Each row was made from one walk, in order. Every step used is in the known rows, and no mark comes twice. Write each row's walk.
Known rows:
bavap > foger > rafe > viru > renip: [-1.56 -3.79 -2.02  0.10  1.72 -0.14 -0.30  1.79 -1.16  2.51  0.93 -1.21
  2.23  0.72 -1.75 -6.72  2.50  2.57 -1.55  1.65 -4.17]
viru > bavap > susi > renip > foger: [ 8.22  1.63  4.37 -2.58 -0.23 -0.71  1.03 -0.35 -0.98 -2.55 -1.69 -0.32
 -3.23 -1.13  0.24  2.36 -0.54  0.25 -0.08  0.76  2.51]
pakan > bavap > susi: [-5.86 -0.65 -1.92  1.13 -1.25 -2.33 -0.99  0.51 -2.91 -0.73 -3.45 -1.54
  0.55 -0.76  0.58  1.77 -0.96 -1.03  2.69  0.22  0.11]
renip > foger > bavap > viru: [-0.94  4.13 -2.50  1.36  0.17  1.42  0.30 -1.18  2.93  0.80  1.22  0.01
  1.06  1.83 -0.33  0.54  0.42 -1.24  2.30 -0.36  1.09]
pakan > bavap > viru: [-6.63 -0.20 -6.00  0.20 -1.45 -1.09 -2.80 -1.68  0.51  0.72 -1.74 -2.18
  0.36 -0.87  0.16  0.29  2.07 -2.49  3.38  0.15  0.52]
renip > foger > bavap > viru > rafe: [ 0.60  3.08 -1.49  2.14 -2.92  1.99  1.18 -1.39  3.39  1.26  3.05 -0.94
  0.20  3.45  1.20  0.99 -0.19 -2.44  0.66 -1.91  0.64]
bavap > foger: [ 0.88 -1.47 -3.10 -1.72  2.72 -0.56 -0.58  1.68  2.60  1.86 -1.72  1.20
 -1.16 -0.15  0.94 -0.73 -1.73  1.56 -1.20  0.09  0.51]
rafe > viru > renip: [-2.09 -6.15 -2.83 -0.22 -2.80  0.01 -0.05  0.82 -2.66  1.07  2.75 -2.47
  1.34  2.60 -1.39 -1.02  1.52  0.43 -0.15  1.37 -2.95]
viru > bavap > foger: [ 2.70 -3.04 -3.36 -1.89  0.85  0.52  0.52  0.98  4.45  1.76 -2.45  1.03
 -1.91  0.04  1.89 -1.14 -0.55  0.16 -2.43 -1.03 -0.89]
pakan > bavap > susi > renip: [-3.01  1.16  3.05 -0.71  1.51 -3.39 -2.53 -1.20 -4.27 -1.11 -3.24 -0.35
 -2.10 -1.81 -0.89  1.24 -0.84 -1.04  3.01  0.16  2.66]
rafe > viru: [-1.98 -4.75 -3.56 -0.84 -2.24  0.64  0.16  2.00 -0.75  0.62 -0.02 -0.11
  1.22  0.60  0.73  1.24 -0.93  0.40 -1.17  0.82 -1.37]
susi > renip: [ 0.53 -0.15  1.47 -2.70  2.43 -1.82 -1.87 -0.94  0.82 -0.55 -1.03  1.75
 -5.11 -1.66 -1.02  1.00 -1.39  0.44  0.30 -0.58  3.17]
bavap > susi > vuza: [-0.91 -3.24  1.91 -0.47 -3.09 -1.26 -2.33  0.72 -7.16 -2.55 -0.64 -4.12
  1.18 -3.80  3.05  3.33 -0.58 -0.97 -0.96  0.71 -0.14]
viru > bavap > foger > renip: [ 0.21 -2.25 -1.69 -1.71  2.13  1.34 -0.40  1.13  5.27  1.93  0.42  5.10
  0.12  0.08  2.58 -1.80  0.99 -0.74 -3.71 -2.99 -0.54]
renip > foger > rafe: [ 0.23  3.91 -2.39  0.20  1.37 -0.59  2.33  0.90  3.71 -1.36 -1.70  0.96
 -1.21 -1.48 -1.38 -0.79 -0.91  3.51 -0.22 -0.07 -0.24]
susi > renip > foger > bavap: [ 2.12  6.25  4.15  0.05  4.48 -0.19  1.57 -1.82  2.69  0.31  0.83  3.70
 -2.81  2.21 -2.79  0.75 -2.77  1.04  1.28 -2.03  2.68]
renip > foger > bavap > susi: [-0.14  3.60  1.64  2.21  0.30  0.07  2.18  1.03 -0.56 -0.63 -0.50  0.63
  1.09  1.99  0.00  2.00 -2.48  0.15  1.62 -0.43  0.64]
rafe > viru > renip > foger > bavap: [-0.65  0.21 -0.24  2.50 -0.69  1.57  3.34 -0.05 -0.75  2.00  4.62 -0.50
  3.75  6.54 -3.08 -1.23  0.17  1.09  0.86  0.08 -3.46]
pakan > bavap: [-6.40  0.07 -4.38  0.71  0.00 -1.67 -0.15 -0.66  1.40  0.59 -2.35  0.25
 -0.55  0.57 -0.65  1.18 -1.39 -0.25  1.93 -1.40 -0.32]
vuza > susi: [-2.48 -1.86 -2.35  0.60 -0.55  0.11 -0.64 -0.44  2.39 -0.28 -0.97  0.91
 -1.05 -1.30  1.28  3.10 -1.61 -0.67 -0.06 -0.04  1.40]
foger > rafe > viru: [-4.77 -2.82 -3.01  0.40 -0.96  0.10  0.14  2.02  0.29 -0.10 -1.29  0.37
  1.06 -1.89 -0.22 -2.18  0.42  1.47 -1.52  0.44 -2.48]

Which walk is each row?
[ 0.43 -5.00 -1.80 -1.69  0.27  2.78 -0.01  2.41  2.26  2.75  1.68  4.51
  4.01  1.32  2.74 -2.29  1.45 -0.72 -4.81 -1.59 -2.73] : rafe > viru > bavap > foger > renip
[-1.50 -2.43 -2.69 -0.47  2.30  0.35 -0.14  2.93  0.57  1.89 -1.81  1.20
  2.26 -1.36  0.25 -4.48 -0.02  2.63 -2.60  1.05 -2.70] : bavap > foger > rafe > viru
[ 1.82  6.02  3.73  1.10  2.88  1.55 -1.52 -4.03  2.00  0.42  1.98  1.66
 -0.35  0.17 -1.11  1.45  0.33 -2.35  2.65  0.09  4.15] : vuza > susi > renip > foger > bavap > viru
[-0.88 -3.15 -4.18 -0.62 -4.96  0.44 -2.21 -0.52  1.45  0.30  1.13 -2.80
 -2.13 -0.59  2.85  1.24  1.26 -3.02 -0.30 -0.44  1.17] : bavap > viru > rafe
[ 2.77  0.42 -3.78 -0.92 -1.76  0.13 -0.51 -1.19 -0.06 -0.02  3.09 -4.41
  0.08  1.58 -1.73 -0.32  3.56  0.12  2.50  2.36  0.19] : bavap > viru > renip > foger
[ 6.42  3.21  4.65 -2.45  1.70 -1.83 -0.01  0.31 -2.96 -2.49 -1.18 -0.06
 -2.51 -1.33 -0.73  2.71 -1.90  1.60  1.24  1.84  3.83] : bavap > susi > renip > foger
[ 0.58  1.63  5.37  2.84 -1.48 -0.14  0.86 -1.26 -7.09 -1.10  4.08 -4.52
  3.57  2.14 -0.82  1.10  0.64 -0.39  1.10 -0.04 -2.26] : viru > renip > foger > bavap > susi > vuza
[ 0.54  0.00  2.72 -1.19  2.27 -0.79 -2.17 -2.04  1.09 -0.54 -0.64  2.19
 -3.84 -2.34 -0.21  2.49 -1.56 -0.75  0.35 -0.02  3.95] : vuza > susi > renip
[ 2.89 -1.20 -0.31  0.53 -3.65  1.21  3.00  2.59 -1.44 -2.06 -2.21 -1.67
  2.81 -1.32  1.10 -0.90  1.24  1.20 -1.99  1.72 -3.16] : renip > foger > rafe > viru > bavap > susi
[ 5.11  1.59  3.58 -0.17  0.47  1.98  1.99 -1.46  1.92 -1.00 -0.44  1.81
  0.45 -1.69 -0.93 -0.61  0.78  0.97 -2.32  0.64 -0.44] : vuza > susi > renip > foger > rafe > viru > bavap
[-0.04 -0.57  2.29  2.87 -2.07  0.99  2.46  1.12 -5.19  0.60  3.61 -2.36
  4.99  5.24 -1.77 -0.61  0.50  0.16  1.54  1.56 -2.94] : rafe > viru > renip > foger > bavap > susi
[-4.60 -1.01  3.92  2.40 -1.61 -0.16 -1.79 -0.33 -5.90 -1.11  0.25 -2.10
  2.09 -1.60  2.31  2.10 -1.16 -2.31 -0.07 -1.56 -0.97] : foger > bavap > susi > vuza
[ 3.27  5.05  4.87  1.83 -0.11  2.09 -0.73 -4.28  2.34  0.78  3.64  0.78
 -1.09  1.70  0.46  1.95 -0.26 -3.62  1.03 -1.39  3.75] : vuza > susi > renip > foger > bavap > viru > rafe
[ 0.65 -3.34  4.02 -1.14 -1.34 -0.47 -1.25  0.87 -3.48 -1.85 -2.82 -0.31
 -1.33 -4.08  0.53 -2.51  1.90 -0.77 -1.68  0.82 -0.84] : foger > rafe > viru > bavap > susi > renip
[ 0.19  2.62 -1.58  0.75  0.82 -1.08  2.17 -0.20  1.91 -0.83  1.07 -1.44
 -1.29  0.54 -3.48 -2.83  1.68  3.39  0.82  0.54 -1.84] : viru > renip > foger > rafe
[-1.54 -0.71 -1.48 -1.59  3.98  0.32 -1.48  1.82  3.22  2.00  1.03  5.37
  0.92 -0.14  1.59 -1.48 -0.30  0.57 -2.34 -1.86  0.76] : bavap > foger > renip
[ 5.59  3.53  4.86 -1.31  1.00 -1.17  1.00 -0.30  0.03 -3.20 -3.12  0.22
 -3.65 -3.60 -0.59 -1.05  0.83  1.23 -0.44  0.34  1.38] : viru > bavap > susi > renip > foger > rafe
